Each row comes from the steps of one walk. Every step used is in the known rows, and no mark comes twice. Write the walk behind each row, first mark first.
In the rows, zero is written as 128.
Known rows
suke-rafe-fulas: [118 194 154  78 126 144 189 151 133 188 139 143 160 120 156 162  97 124
 140 155 127 100  88 134  63 147 143 145 146 131 116 126 103 139 117 112
 101 115 152 100 107 100 128 111 139 126 139]
livo-fumelu-veder-suke-rafe-nefemi: [156 198 196 129 146 163 157 122 126 183 135 124 155 149 178 172 139  99
 155 130 102 104  89 146  24 178  97 110 160 131 127 136 107 177 113 120
 105 146 144  71  69  87 127 109 122 135  81]
bolekoz-rafe: [ 95 137 176  86 104 136 168 140 114 175 107 124 151 132 162 121 114 136
 131 146 148 120  94 161 127 127 113 152 158 137 139 138 111 143 128 180
 104 124 138 104 151 115 129  90 113 128 116]
fumelu-livo-lusib-rafe-nefemi: [115 171 104 110 113 164 128 111 112 145 110 152 157 119 157 180 129 142
 149 142 112 131  61 161  84 163 119 100 142  91 151 172  88 167 129 109
  87 124 163  78 104 137 155 124 114 122  41]
bolekoz-rafe-fulas-veder: [ 97 166 166  95 102 140 168 155 125 176 106 136 158 128 167 132  93 129
 121 142 142 117  93 163 119 133 117 153 159 143 111 161 119 147  98 138
 104 111 149  93  91  70 142  99 126 127 117]
bolekoz-rafe-suke-veder: [ 91 142 174 103 115 143 181 132 129 169 120 138 163 127 163 148 118 124
 111 157 144 111  64 158 105 112 129 171 163 143 119 151 101 150 147 149
  92  51 133  90 108 105 125 106  93 154 136]
fulas-livo: [107 181 134 114 117 131 159 125 105 180 140 141 160 108 182 152 135 146
 146 161 146  95 104 144 108 119 130 136 144 151 124 118 130 171 110 132
  89 124 141  95 139 178 158 113 111 127 100]
fumelu-veder-fulas-livo: [155 192 170 123 138 119 156 138  89 157 140 173 169 129 189 170 161 116
 174 159 132  98  96 136  86 147  89 129 134 158 119 145 121 167 119 139
  97 106 142  83 113 187 169  91  97 129  63]
fumelu-veder-fulas: [169 181 175 109 144 118 152 141  93 161 130 149 154 143 188 169 160  96
 172 155 121 124  86 137  88 168  88 130 129 137 122 166 103 147 132 149
 102 107 139  64  90 116 161  83 101 125  65]
fumelu-veder: [122 172 162 106 139 126 157 141 113 161 112 135 167 117 173 169 142 103
 166 151 122 121  93 143 106 155 121 124 130 132 119 152 108 141 130 142
 105 142 120  71  99 108 148  90 102 133  62]
nefemi-rafe-suke: [110 192 142 105 132 127 174 111 121 174 152 110 145 131 149 156 129 143
 116 166 138 108  80 132 118 131 124 162 159 139 128 147 107 162 134 121
 103  87 125  76 103 117 118 110 154 129 143]
suke-veder-fumelu-livo-fulas: [ 77 200 124  87 125 176 184 144  89 176 135 142 136 133 181 177 137 108
 105 172 145 106  80 157  64 132 138 130 114 130 148 146  83 125 138 160
  59  84 150  76  76 165 123  94  91 153  65]
fumelu-veder-suke-rafe: [163 196 183  96 148 139 155 137 124 181 135 159 152 126 167 173 139 102
 158 154 122 109  80 138  46 153  95 138 137 146 112 116 110 150 133 139
 119 162 135  68 130 117 133  81  93 141  81]
fumelu-veder-suke: [160 167 177 105 140 129 155 132 107 169 143 137 145 129 183 169 144  99
 151 143 126 139  88 144  86 158  94 126 135 144 108 149 111 139 137 156
 113 174 127  52 102 134 143  87 104 117  59]
livo-fulas-veder: [104 204 121 101 111 147 161 142 108 181 102 111 141 120 185 151 117 123
 113 154 145 120  92 165  99 127 129 151 128 118 129 155 109 166  96 140
  90  84 149  66  56  83 167 110 110 145  97]
livo-fulas-veder-suke-rafe-lusib: [136 218 160  88 116 157 114 149 132 186 153 140 158 122 159 163 102 112
 125 159 132 100  86 160  48 108  94 146 138 128 111 127 104 170 117 149
 104 102 157  75  75 104 144  95 122 151  91]
livo-fulas-veder-bolekoz-rafe-suke: [ 99 159 161 108 101 150 197 130 122 163 125 136 146 146 171 141 102 120
  81 171 154 141  70 175 102 131  93 171 172 157 135 162 115 168 109 174
 121  33 152  84  65 115 162  85 141 104 116]
veder-fulas-livo-lusib-rafe-suke: [146 163 127 126 104 137 151 110 100 140 153 178 165 128 170 181 139 150
 121 174 144 133  65 154  87 122 105 153 150 117 119 161 113 200 137 138
 112  54 171  70 111 185 172 108 132 127  75]
fumelu-veder-bolekoz: [131 167 161  98 141 139 160 136 124 170 131 159 155 138 196 175 148  99
 159 157 126 133  88 144 102 169  94 131 145 152 125 151 126 156 125 155
 120 140 127  70  83 121 172  67 107  80  65]
veder-fumelu: [ 85 163 162  80 123 148 156 135 100 195 172 142 130 146 191 150 147 117
 131 172 145 110  89 155  95 143 120 126 140 135 123 132 125 135 119 153
  86 135 142  69 129 123 106  82 118 108 106]
nefemi-rafe-fulas-veder-fumelu-livo: [ 88 227 112  96 133 163 150 141  99 183 148 150 129 137 177 174 136 124
 119 164 137  90  86 146  92 154 111 128 136 157 127 149 118 144 110 116
  79 136 145  80  98 122 107  91 127 131  79]
veder-fumelu-livo: [ 88 192 115  95 128 165 147 133  91 180 147 147 122 127 181 172 151 112
 128 174 134 110  86 149  83 152 121 107 129 152 142 137 116 127 127 155
  75 137 140  78 142 157 113  88 113 114  61]
fulas-livo-lusib-rafe: [108 154 113  99  95 146 131 125 112 158 118 172 176 106 175 171 137 165
 137 154 146 122  91 154 112 107 124 140 135  97 133 138 119 200 127 138
 103 134 166  86 138 181 176 103 101 139  60]
fumelu-livo: [112 200  91 106 124 152 150 130  97 169 114 133 133 104 168 168 136 121
 134 163 129 118  92 146  98 145 134 118 128 147 146 145 105 136 131 144
  80 133 136  85 133 142 144 113 110 127  63]
suke-rafe-lusib: [112 195 159  83 123 145 112 143 140 182 146 141 172 109 147 163 112 128
 160 169 122  88  87 143  73 114 116 138 144 130 125 120 106 163 127 143
  97 103 140 100 126  95 131  96 122 138 113]
suke-rafe-bolekoz: [115 193 142  73 131 128 159 127 136 195 136 149 160 118 146 180 143 129
 130 119 131  97 115 142  73 140 142 140 155 119 120 112 110 164 113 100
 102 102 143 103 128  75 117 102 114 126 120]
lusib-rafe: [128 133 123  91 118 129 161 126 120 169 113 150 149 116 181 161 137 149
 154 138 137 141  96 151 117 125 125 131 139  97 136 149 106 164 133 139
 105 141 152  81 110  97 155  87 104 127  67]
livo-fumelu-veder: [122 181 169 129 127 141 165 138 109 172 101 104 169 134 190 171 142  99
 142 138 118 118 130 147  95 145 130 127 131 122 127 155 117 181 118 170
 101 150 119  71  61  86 155  93 116 149  56]
fumelu-veder-bolekoz-rafe-nefemi: [111 137 208  99 132 145 171 127 129 156 120 150 165 154 171 146 131 110
 167 137 116 128  65 164  99 189  72 120 180 149 145 164 110 145 116 142
 116 119 136  92  89 115 146  80 120  75  81]
fulas-rafe-nefemi: [129 183 163 111 124 143 160 114 120 186 124 131 155 128 156 132 129 140
 185 146 124  90  84 147  91 177 110 114 169 112 139 164 113 165 112  64
  92 112 155  91 122  62 129 124 123 113 109]
veder-fulas-livo-fumelu: [143 197 157 142 114 143 151 130  87 186 143 118 148 139 216 162 158 131
 127 152 140  97 135 147  81 123 112 139 148 135 133 138 134 217 104 166
  87 107 157  89  79 152 164 105 126 135  98]
rafe-suke-veder-bolekoz: [113 166 141 102 134 152 170 121 135 183 163 161 149 133 198 183 144 114
 113 170 129 124  66 150  85 135 113 158 165 155 118 150 120 166 137 136
 101  61 134  70  67 114 150  96 100  92 130]
veder-fumelu-livo-fulas-rafe: [109 206 130  93 115 169 187 135  86 181 127 142 139 131 161 148 126 133
 138 179 162  88 105 153  73 151 123 129 127 125 151 154 106 155 127 123
  85 110 164  88 129 135 124  83 119 145  59]
nefemi-rafe: [113 192 142  80 135 128 152 130 122 191 137 113 137 130 162 149 139 153
 139 149 141  95 101 136 132 134 120 153 145 124 141 136 112 167 129 120
  96 143 126  88 118 114 118 102 126 134 138]
lusib-rafe-suke: [124 139 124 109 115 130 185 110 119 156 136 148 150 119 167 169 124 143
 125 155 132 148  75 148 107 125 133 149 153 114 124 160 101 161 138 138
 114  81 149  70  96 102 147 105 133 123  82]
livo-fumelu-veder-bolekoz: [133 172 164 118 131 151 166 136 119 180 125 132 158 144 212 178 152  94
 141 149 121 132 120 148  92 162  98 127 153 143 130 155 131 194 114 181
 115 147 125  68  46 107 170  69 118  95  63]
fumelu-livo-fulas-veder-suke-rafe: [152 244 113 107 131 175 148 140 111 186 116 142 121 113 166 173 117 111
 107 157 138 106  81 152  27 138 105 142 128 149 129 121 107 161 112 134
  98 117 160  73 106 127 143 101  97 159  64]

Which walk is each row?
[137 195 157 153 119 152 170 124  94 180 154 132 158 141 207 175 152 121
 113 156 134  92 115 143  68 112 121 153 159 145 117 148 125 223 121 156
  80  46 149  86  55 149 155 118 114 154 113] => rafe-suke-veder-fulas-livo-fumelu
[ 84 185 142  93 120 152 131 139 101 197 156 149 131 141 197 156 148 116
 123 168 143 106  83 167  94 135 110 127 142 140 108 138 139 150  94 135
  85 124 141  58 108  81 118  83 101 118 100] => fulas-veder-fumelu
[171 189 191 102 131 126 112 144 111 160 144 160 184 129 157 159 136 114
 204 162 127  88  97 137  92 148  74 128 143 122 116 180 111 172 140 124
 108 101 151  87 109  84 155  73 116 136  54] => fumelu-veder-fulas-rafe-lusib
[145 211 156  93 125 153  85 144 136 191 159 155 152 114 164 167 117 116
 144 160 122  94  83 151  59 114  85 139 150 140 100 124 122 172 114 138
 107 124 149  75 108  86 133  93 113 139  92] => fulas-veder-suke-rafe-lusib
[148 220 101 115 119 155 148 132  94 177 121 123 114 119 184 166 126 109
  93 152 146 134  87 161  69 140 106 131 127 145 127 153 105 152 117 151
  91 129 152  52  71 140 159 109 109 135  51] => fumelu-livo-fulas-veder-suke
[172 192 179 116 134 138 152 116 104 181 143 138 147 149 167 135 146 133
 186 148 124  90  80 144  76 189  84 117 169 116 138 174 108 173 115  67
  90  84 169  87 113  71 135 110 122 106 111] => veder-fulas-rafe-nefemi
[103 189 155  76 125 130 108 137 130 179 159 117 165 123 151 156 122 146
 151 153 128  91 100 136 136 116 111 143 148 120 130 145 104 166 138 136
  90 128 126  91  99 115 128  99 141 132 119] => nefemi-rafe-lusib
[130 154 118  93 119 149 162 138 131 178 136 180 145 132 203 175 123 134
 132 145 126 143  89 161 104 149 101 139 160 131 109 167 130 178 105 124
 119 123 162  76  44  70 176  76 123  76  81] => lusib-rafe-fulas-veder-bolekoz
[103 209  90 104 108 167 112 131 106 162 113 130 154 105 154 178 123 124
 114 174 134 119  77 153  94 138 132 123 121 124 144 149 105 154 134 147
  82 127 142  75 142 169 158 126 113 138  69] => fumelu-livo-lusib
[ 66 168 147 102 120 170 173 133  99 168 142 166 142 134 167 168 135 113
 104 175 141 104  60 158  77 130 118 138 147 163 133 145 105 131 147 169
  78  75 138  89 129 153  96  89  94 149  79] => bolekoz-rafe-suke-veder-fumelu-livo
[105 133 173 102 110 142 187 123 124 164 149 147 145 148 166 142 117 124
 105 169 149 138  71 158 111 141  94 162 183 167 130 152 120 159 131 174
 124  65 142  92 110 127 139  84 143  84 125] => veder-bolekoz-rafe-suke
[127 210 112 122 113 156 210 120 100 160 118 127 149 118 138 154 106 132
 119 179 155 105  89 142  77 144 131 148 145 134 140 171  96 158 135 114
  99  45 157  89 103 127 149 118 145 147  80] => fumelu-livo-fulas-rafe-suke
[116 164 141  85 136 156 149 136 132 197 148 159 146 129 205 176 151 119
 134 159 131 118  84 145  96 136 113 145 155 144 124 143 126 169 133 144
  92 109 140  80  81 108 154  85  77  93 122] => suke-veder-bolekoz
[ 83 209 122 100 144 166 161 123 106 174 157 153 134 133 169 188 153 122
 113 176 136  84  63 140  81 133 125 136 140 160 133 144 104 147 150 125
  69  88 129  77 104 154  94  95 101 149  93] => nefemi-rafe-suke-veder-fumelu-livo
[ 78 201 107  92 111 180 113 132  93 171 144 148 143 126 163 177 139 119
 106 185 145 111  75 155  84 143 121 115 120 126 142 140 114 149 130 161
  75 133 150  64 149 185 126 103 115 126  70] => veder-fumelu-livo-lusib
[125 180 146 101 124 164 199 126 127 186 147 158 155 138 176 165 127 125
 120 175 149 108  77 149  75 139 117 169 162 137 128 166 113 182 138 116
 103  39 156  79  56 104 158  92 106 111 117] => livo-fulas-rafe-suke-veder-bolekoz
[ 82 194 119  92 133 174 149 137 100 183 145 162 137 124 190 185 156 110
 128 169 132  93  78 150  73 138 130 118 126 150 132 137 108 129 139 143
  62 123 137  77 125 149 105  91  72 140  66] => suke-veder-fumelu-livo
[153 220 147  95 125 159 157 142 119 198 124 136 127 127 171 160 118 112
 110 157 141 104  82 153  37 130 106 154 137 136 115 117 113 168 106 129
 108 116 160  71 104 100 138  99 102 149 107] => livo-fulas-veder-suke-rafe
[ 92 191 133 102  96 150 148 140 110 168 145 151 184 114 163 161 101 144
 123 169 144 106  91 147  97 127 137 138 138 126 114 135 118 173 114 126
  89 116 158  90 120 203 165 131 140 122 119] => rafe-fulas-livo-lusib
[149 190 147 116 124 125 151 129  89 176 155 157 147 131 195 157 155 139
 154 165 142  96  97 140  91 132 100 138 143 157 128 133 125 175 117 135
  89  99 156  90 130 184 162 102 107 123 102] => veder-fulas-livo
[155 178 161  96 137 136 143 143 102 184 144 151 143 136 197 165 162 112
 145 155 130 104  77 143  84 134 110 152 138 130 124 157 104 156 139 132
  76  76 147  76  90  99 143  99  72 134 121] => suke-veder-fulas
[154 193 173  76 145 126 160 126 134 180 148 167 162 130 152 191 154 104
 138 108 123 109 104 135  54 157 111 130 152 135 101 120 113 148 127 111
 119 138 138  82 116  91 120  82 105 128  76] => fumelu-veder-suke-rafe-bolekoz
[122 185 147 111 125 146 177 123 126 184 134 148 167 114 161 162 130 129
 135 166 142  88  81 142  90 124 136 161 160 128 110 161 114 174 143  88
  91  53 142  85 108  66 132 115  88 159 129] => fulas-rafe-suke-veder
[116 153 118 110 106 146 154 109 117 147 132 150 162 119 157 174 118 142
 109 168 138 151  65 158 104 119 130 151 147  99 121 165 101 177 139 147
 113  78 155  66 101 127 153 113 136 130  83] => livo-lusib-rafe-suke
[108 192 136  65 135 113 153 118 130 192 150 122 157 134 146 174 154 148
 123 111 138  96 121 137 132 139 130 144 153 115 133 137 114 162 124  94
  96 124 127  96 104  91 113 102 134 124 132] => nefemi-rafe-bolekoz
[107 128 173  80 111 144 163 137 125 180 129 143 140 147 179 131 126 131
 128 152 150 130  88 161 123 142  87 149 173 155 144 142 126 161 123 185
 117 124 144 102 131 129 141  68 115  78 119] => veder-bolekoz-rafe
[127 180 139  82 116 123 163 119 121 194 131 145 170 122 145 161 145 142
 151 117 148  91 132 141 113 149 134 136 160 110 119 151 124 171 118  72
 103 111 150 103 137  51 130 101 122 119 106] => fulas-rafe-bolekoz
[131 208 139  91 131 158 157 148 141 198 143 168 144 133 188 172 116 118
 132 161 124 111  82 147  67 154 101 150 163 154 108 136 137 173  93 112
 115 106 154  82  74  75 158  82 122  85 122] => suke-rafe-fulas-veder-bolekoz
[ 85 200 118  85 121 169 187 141  83 171 136 128 126 135 175 167 129 109
 107 173 150 117  88 156  71 145 132 121 114 134 155 143  89 123 124 167
  75 104 153  71  92 177 127  92 127 131  60] => veder-fumelu-livo-fulas
[131 188 146  91 111 144 191 136 108 186 111 118 153 124 155 131 113 143
 143 161 158  96 110 149  96 139 129 147 140 104 146 157 103 171 122 110
  99  98 162  89 110  93 151 103 122 147 102] => livo-fulas-rafe
[ 75 163 167  81 129 157 153 142 110 200 169 151 141 142 197 167 157 112
 127 166 139  95  77 155  86 129 131 139 137 131 117 133 120 141 131 143
  69 116 138  70 106 113 106  82  73 131 116] => suke-veder-fumelu
[ 80 194 119 108 134 172 165 126  98 171 158 165 139 125 181 187 147 108
 111 181 130 104  60 149  65 138 133 125 138 159 124 148 105 129 142 139
  69  79 136  74 110 146 108 102  94 137  73] => rafe-suke-veder-fumelu-livo
[ 86 149 176  99  99 129 198 144 115 169 132 153 173 124 165 132  96 149
 139 147 152 100 102 153 114 127 123 149 164 158 121 133 121 150 114 142
 101 115 153 118 129 183 148 106 140 122 119] => bolekoz-rafe-fulas-livo
[112 147 133 100 112 130 196 132 116 161 137 173 171 109 184 166 116 160
 152 143 139 116 104 141 105 126 139 136 150 129 115 141 117 165 119 122
 101 134 164 100  99 170 161 104 128 122  82] => lusib-rafe-fulas-livo
[ 94 145 173  94 105 138 198 141 122 171 146 171 168 135 178 142 104 146
 135 153 150 109 101 152 107 138 101 148 175 171 126 133 131 160 112 152
 111 120 156 119 113 197 159  88 141  86 122] => veder-bolekoz-rafe-fulas-livo
[104 134 202  86 114 139 125 149 135 153 140 158 184 138 166 155 116 112
 163 153 129 122  88 160 121 137  70 137 162 151 130 160 114 157 137 199
 123 119 132  98  92 126 157  58 124  97  64] => fumelu-veder-bolekoz-rafe-lusib
[141 192 171  79 126 147 103 138 136 186 170 147 152 119 158 168 116 117
 151 162 124  99  86 145  59 116  94 136 148 138 111 119 109 160 136 150
 103 132 148  83 124 116 126  91 126 129 105] => veder-suke-rafe-lusib
[105 191 146  98 142 137 170 124 133 180 146 127 159 126 161 170 137 134
 117 160 130  93  68 136 110 117 137 171 156 133 120 150 100 166 152 104
  82  66 121  78  77 102 119 114 100 159 151] => nefemi-rafe-suke-veder
[113 132 192  90 124 138 170 146 120 161 108 155 164 149 176 146 132 110
 152 148 139 131  86 161 119 157  77 143 160 156 139 149 124 150 131 186
 130 137 131  91 114 127 156  55 104  90  75] => fumelu-veder-bolekoz-rafe
[112 186 153  76 133 131 185 140 128 185 145 116 154 135 156 151 108 147
 132 144 134 104 100 127 120 150 135 154 149 124 129 154 100 145 130 111
  96 138 139  91  80 115 114 110 160 123 149] => nefemi-rafe-fulas
[141 153 189 106 125 136 171 138 110 166 137 154 151 146 173 151 140 111
 124 160 139 115  59 152  87 129 100 169 162 141 121 165  96 161 148 151
  91  26 152  86 100 111 134  96  93 141 130] => bolekoz-rafe-suke-veder-fulas
[138 201 168 127 115 162 182 137 112 199 156 131 153 135 194 166 113 128
 110 143 136  93 135 142  41 129 127 142 160 148 110 114 130 200 105 147
  99 149 161  98  82 159 140 113 149 140 116] => veder-suke-rafe-fulas-livo-fumelu
[151 189 176  99 142 154 150 116 130 190 156 138 136 137 164 155 128 120
 152 143 111 103  62 147  35 172  97 119 163 136 129 123 104 153 115  99
  98 133 151  82 114 105 118 118 121 111 122] => veder-suke-rafe-nefemi
[122 181 154  91 110 139 114 136 127 183 146 139 174 110 150 144 114 141
 178 162 136  86 109 149 114 122 110 132 151 117 120 158 116 174 130 116
 101 114 145  97 130  77 144  97 128 132  94] => fulas-rafe-lusib
[ 83 162 138  84 103 163 135 144 109 178 155 178 155 142 185 173 120 131
 113 161 142 125  80 171  90 137 119 134 138 101 102 161 126 160 105 130
  99 128 169  62  85  96 130  82 122 117  79] => livo-lusib-rafe-fulas-veder-fumelu
[113 145 112  86 104 148 124 128 120 161 109 155 162 116 167 171 130 153
 134 149 140 140  83 158 113 121 127 142 132  77 136 155 106 182 137 151
 104 138 162  75 120 123 164  99 107 131  69] => livo-lusib-rafe
[116 169  81  94 108 163 124 128 109 149 101 163 155 105 160 188 134 149
 133 155 135 135  81 160 102 126 125 130 120  95 148 155 101 173 145 149
  98 143 160  76 132 153 169 103 101 140  32] => fumelu-livo-lusib-rafe
